Each row comes from the steps of one walk. Every step used is in the known rows, and no mark comes twice. Write the walk behind each row, first mark first.
Known rows
l-m: 29.9	15.8	45.6	-13.0	-20.0	-32.2	45.0	-16.5	8.7	30.6	22.0	-23.4	-20.5	-2.9	-4.6	-14.0	23.7	-1.6	21.1	-3.6	-62.2	-9.1	36.1	-1.8
u-n-m: 12.5	18.5	17.5	-9.5	-37.7	-56.5	46.0	-0.5	2.2	9.2	9.3	-7.7	11.4	13.7	-14.4	-27.0	-7.9	-24.0	3.6	13.0	-46.3	-2.5	-19.7	-26.3
x-w-u-m: 43.8	51.1	-2.9	-13.1	12.9	-37.6	47.0	-13.0	-9.1	0.2	21.0	-29.0	-3.7	8.8	23.8	-29.1	14.5	-16.6	-22.2	-2.6	-62.9	-13.9	33.3	-16.0
x-u-m-a: 48.2	22.2	28.1	-14.9	-2.9	-44.6	18.0	-25.1	-10.9	16.9	14.4	-4.1	4.4	-6.0	-42.4	-28.0	33.2	-31.5	2.8	-20.7	-61.5	-35.2	31.5	-26.6
x-u-m-l: 61.3	33.8	20.5	-7.6	2.3	-49.0	20.9	-21.6	-16.0	9.2	4.6	-0.3	9.8	5.1	-14.6	-64.4	19.9	-17.7	-13.3	-23.9	-67.6	-4.8	19.9	-29.7
n-m: 26.3	25.5	26.0	-18.5	-36.6	-37.6	39.8	5.3	9.6	22.0	17.1	-8.1	-12.8	7.6	-11.0	-16.8	8.5	-7.1	10.6	-4.9	-42.5	-8.6	3.1	-22.3
x-u-m-l-w: 51.6	44.7	17.1	1.6	2.7	-43.8	35.9	-35.9	-0.8	21.7	3.3	-8.1	22.3	6.0	-15.6	-57.2	16.2	-38.5	-22.2	-23.2	-88.0	5.9	24.3	-28.4
w-u: 27.5	44.4	17.8	-10.9	7.0	-18.4	43.6	-17.4	-6.9	-6.7	24.0	-12.5	-28.5	-11.0	-2.9	-9.1	36.7	29.0	-2.9	17.7	-50.5	-29.3	25.6	-20.4
y-m-l-w-u: 33.3	52.8	29.6	-14.4	-11.4	-17.1	68.3	-17.8	-10.7	5.9	-8.1	-7.1	-2.1	-12.7	-18.0	-18.5	34.3	3.4	-0.4	7.5	-78.0	2.3	35.5	-13.0
l-m-a-w-u-n: 4.6	14.9	34.1	-15.8	-34.7	-27.6	62.3	-28.3	-2.8	4.7	12.6	6.1	24.7	-20.6	-37.6	20.7	27.3	-7.6	12.3	32.8	-51.4	-29.5	31.8	8.2
m-a-w: 16.7	18.3	42.4	4.5	-31.5	-19.6	27.3	-10.4	-20.5	18.0	20.1	21.1	-6.8	-18.7	-61.1	25.1	15.5	5.6	12.5	-11.7	-29.7	-37.2	18.9	-7.6
l-m-a: 25.2	11.6	49.9	-19.1	-34.0	-23.9	49.9	-18.1	2.1	40.8	18.6	-17.5	-24.2	-12.4	-51.2	9.2	35.2	-13.9	33.5	-3.7	-59.8	-18.3	48.1	-8.1
a-w-u-n-m-l: 15.4	35.3	8.5	-12.8	-46.7	-36.4	58.7	-6.9	-7.6	-14.3	-3.3	25.0	38.9	0.2	-19.1	-17.1	-0.5	-0.9	-14.3	28.1	-36.3	4.2	-14.8	-16.4
n-m-l-w-d: 25.2	41.1	9.2	0.1	-25.3	-19.8	80.4	-9.6	1.5	24.8	15.1	-0.2	12.9	14.1	-15.9	-7.4	7.2	-23.9	0.1	24.9	-58.4	28.5	6.9	-37.4
x-w-m: 36.8	44.0	10.0	-10.0	-3.9	-20.9	73.6	12.5	4.7	12.5	34.3	-5.2	-15.6	11.6	20.6	-11.0	-5.9	-6.5	6.1	-8.1	-73.8	-4.9	19.6	-29.5
y-m-a-w: 22.3	7.0	60.9	-13.8	-47.6	-25.9	30.4	2.8	-28.7	17.0	2.7	26.0	5.2	-20.4	-53.7	22.3	16.9	0.5	29.9	-17.7	-37.3	-39.5	23.1	8.8
y-u-m-l-w: 51.4	30.0	33.2	-9.4	-9.6	-60.3	34.8	-22.0	-5.8	25.6	0.8	-0.8	13.5	10.8	-3.5	-53.7	-4.0	-21.1	-8.3	-4.0	-81.8	-8.6	7.0	-10.0
u-m-l-w: 39.8	28.7	19.1	0.2	-23.6	-47.4	36.4	-31.8	-12.1	33.1	9.8	-10.1	-2.2	12.9	-23.0	-32.9	7.8	-37.8	-5.5	-15.7	-68.5	20.2	12.6	-20.1
u-n-m-l-w: 12.7	36.1	11.8	2.7	-44.0	-49.5	68.0	-15.0	4.4	23.7	-6.9	-5.8	27.1	15.2	-34.5	-33.7	-13.9	-41.5	-9.6	12.0	-68.4	33.4	-14.3	-35.7
y-m: 32.9	16.5	49.1	-15.3	-19.6	-36.7	34.2	3.8	-20.0	13.2	5.4	-6.3	-16.0	-4.7	-9.2	-18.9	17.6	7.8	21.2	-14.0	-55.7	-22.5	17.6	-3.6
u-d: 19.4	12.7	13.8	5.2	-21.4	-33.9	24.1	-10.8	-20.0	12.1	19.0	-10.6	-16.7	16.3	1.9	-24.1	9.6	11.3	-7.7	6.0	-51.5	-22.7	-2.7	-11.0

Which walk is each row?
18.5	29.3	24.5	-16.1	-31.4	-11.6	72.3	-16.9	8.0	30.6	33.0	7.9	-20.4	-2.8	-40.8	22.9	19.6	-25.6	28.8	6.6	-72.8	-12.7	24.4	-30.0 | l-w-m-a
28.7	14.7	28.9	-26.1	-33.0	-17.1	57.1	-3.7	-7.1	18.0	34.3	15.0	-32.4	-4.8	-40.5	16.1	25.3	-3.4	36.5	4.9	-54.8	-22.1	17.3	-32.1 | w-m-a
26.5	66.4	-13.7	-8.9	-14.5	-36.8	86.3	3.4	-1.3	-5.5	-9.9	-17.0	27.3	11.1	-9.8	-42.2	-7.0	-19.7	-30.5	21.0	-67.2	22.9	6.9	-40.4 | x-w-u-n-m-l
46.8	33.3	8.2	-20.3	-10.9	-39.6	32.2	-25.8	-24.8	1.6	12.6	-5.6	-13.1	1.6	-10.3	-35.6	32.1	-0.5	-4.7	5.0	-50.9	2.1	17.0	-20.6 | w-u-m-l
14.0	15.4	37.3	-17.5	-64.0	-27.6	36.8	5.9	-1.2	24.8	15.5	23.0	8.8	-10.0	-55.9	24.9	7.6	-14.6	18.1	-10.0	-24.2	-26.4	7.5	-9.6 | n-m-a-w
20.0	48.4	-6.6	6.7	-11.7	-15.1	58.3	-34.0	-11.5	6.5	6.9	-11.9	-1.1	7.2	-7.9	-23.3	23.9	6.8	-30.4	27.6	-74.5	2.8	16.4	-20.3 | m-l-w-u-d
24.5	34.8	11.8	-18.4	-15.3	-31.9	46.7	-40.6	-4.2	17.5	22.6	-17.4	-8.7	-6.3	-35.5	6.9	39.7	-34.1	1.4	11.4	-64.7	-21.8	37.1	-15.1 | l-w-u-m-a
27.8	42.9	19.8	-5.8	-42.5	-30.3	61.1	-10.3	12.0	34.6	2.8	-6.0	1.7	8.8	-32.5	-21.7	1.0	-27.2	-2.0	-6.3	-63.9	25.7	8.5	-31.9 | n-m-l-w
2.6	48.3	2.1	-10.1	-23.3	-40.1	74.1	-23.2	22.9	2.6	10.3	-17.2	24.4	7.3	-0.4	-16.0	7.4	-28.3	-15.0	39.9	-68.3	-2.2	-1.0	-25.6 | l-w-u-n-m
39.6	28.7	15.5	-15.4	-25.9	-35.9	26.3	-24.9	-28.3	-5.5	13.9	20.8	10.2	-4.2	-7.8	-17.9	19.8	3.5	-8.3	1.7	-35.5	-7.7	10.6	-0.7 | a-w-u-m-l
6.5	18.4	39.7	-17.4	-34.5	-30.9	50.9	-6.8	-32.0	-14.0	-4.2	23.1	29.3	-22.4	-43.4	15.5	23.1	0.0	11.8	23.3	-44.3	-42.3	13.2	6.5 | y-m-a-w-u-n
4.3	17.6	6.5	-25.5	-65.5	-18.6	41.8	-5.4	-6.0	1.1	13.7	19.1	17.6	-0.3	-27.4	20.4	21.8	-2.4	-3.6	28.2	-28.3	-37.5	5.5	-0.6 | n-m-a-w-u-d
20.5	20.4	30.2	-23.5	-49.1	-31.0	44.2	2.2	2.2	28.8	14.1	-3.3	-15.6	-2.1	-60.4	6.1	19.2	-18.2	22.7	-5.3	-38.9	-18.8	15.9	-30.5 | n-m-a
42.4	26.6	23.4	-18.8	-29.0	-21.0	58.6	-0.5	-12.7	12.2	22.5	19.4	-29.1	5.5	-14.3	-18.9	11.0	8.7	22.5	0.6	-59.9	9.4	4.1	-33.0 | w-m-l
30.0	46.9	24.8	13.5	-11.1	-23.4	53.0	-23.8	-7.4	28.0	7.5	-9.1	-10.6	-0.4	-39.5	-20.2	9.2	-5.3	-7.6	-8.5	-69.7	12.8	19.8	-29.0 | m-l-w
10.7	33.8	0.0	9.1	-26.3	-37.0	87.8	-13.5	-5.2	14.4	6.3	-0.6	38.1	21.6	-17.3	-19.7	-8.1	-39.5	-7.7	43.3	-62.7	36.4	-15.5	-40.6 | u-n-m-l-w-d
33.4	39.7	14.3	-14.9	-15.4	-12.4	76.1	10.5	-2.8	19.8	28.7	-0.9	-19.4	2.8	-27.7	10.1	6.1	-17.4	17.0	-7.2	-68.7	-13.7	32.6	-34.3 | x-w-m-a
36.5	20.5	28.8	-11.9	-43.5	-17.5	51.4	0.7	-14.8	6.1	25.1	46.5	-2.7	-1.8	-12.4	-1.8	-0.1	11.9	18.9	-5.1	-45.0	1.1	-3.1	-13.7 | a-w-m-l
26.8	-1.0	36.3	-11.2	-45.9	-44.9	11.0	-17.6	-27.0	21.0	21.9	19.4	3.5	-4.6	-45.4	11.9	12.5	-24.5	15.2	-18.5	-27.7	-32.8	10.7	3.4 | u-m-a-w
27.3	40.0	7.5	-13.0	-1.5	-39.8	41.6	-38.8	4.4	9.7	26.6	-21.0	-4.7	4.0	10.9	-15.3	27.6	-22.5	-11.0	13.3	-67.9	-14.6	25.0	-9.9 | l-w-u-m
12.6	9.4	30.8	-22.5	-49.8	-17.3	36.1	-4.0	-34.6	-5.9	2.4	21.1	14.5	-12.4	-24.4	17.4	31.7	12.6	6.8	18.1	-41.9	-52.1	19.8	17.5 | y-m-a-w-u-d
19.5	4.8	55.7	-11.0	-48.0	-20.5	42.4	-15.6	-2.0	35.8	20.9	8.7	-0.8	-18.8	-47.9	27.2	23.1	-8.7	28.8	-7.7	-44.3	-28.1	41.5	10.8 | l-m-a-w
29.7	21.1	18.4	-17.2	-19.5	-40.2	19.5	-22.6	-15.7	-8.4	27.0	12.7	6.0	-4.0	14.1	-4.0	21.1	2.0	-6.0	5.2	-33.3	-32.0	9.3	7.7 | a-w-u-m
39.9	16.9	35.2	-7.1	-18.5	-42.1	10.6	-21.5	-14.4	10.7	15.7	22.5	27.4	-11.3	-40.3	-10.4	20.2	-25.9	-1.8	-24.6	-47.1	-45.7	24.6	-8.0 | x-u-m-a-w
23.9	37.2	15.6	-11.7	-26.9	-20.7	59.7	-18.3	-21.3	6.3	-11.0	-7.6	9.9	5.0	-1.3	-26.7	26.0	0.9	-12.6	21.0	-82.7	0.4	20.2	-3.6 | y-m-l-w-u-d
45.4	23.2	47.4	-14.2	-27.9	-34.5	38.1	3.0	-30.8	15.2	-9.2	2.6	-12.4	-5.7	-30.2	-32.9	18.7	10.8	17.9	-18.3	-59.3	1.2	17.3	-13.1 | y-m-l
38.9	1.4	50.6	-19.9	-32.7	-55.9	12.6	-6.3	-20.3	15.7	14.6	29.3	20.1	-6.8	-26.5	-8.7	0.0	-8.7	12.2	-5.8	-41.2	-58.7	7.7	12.1 | y-u-m-a-w
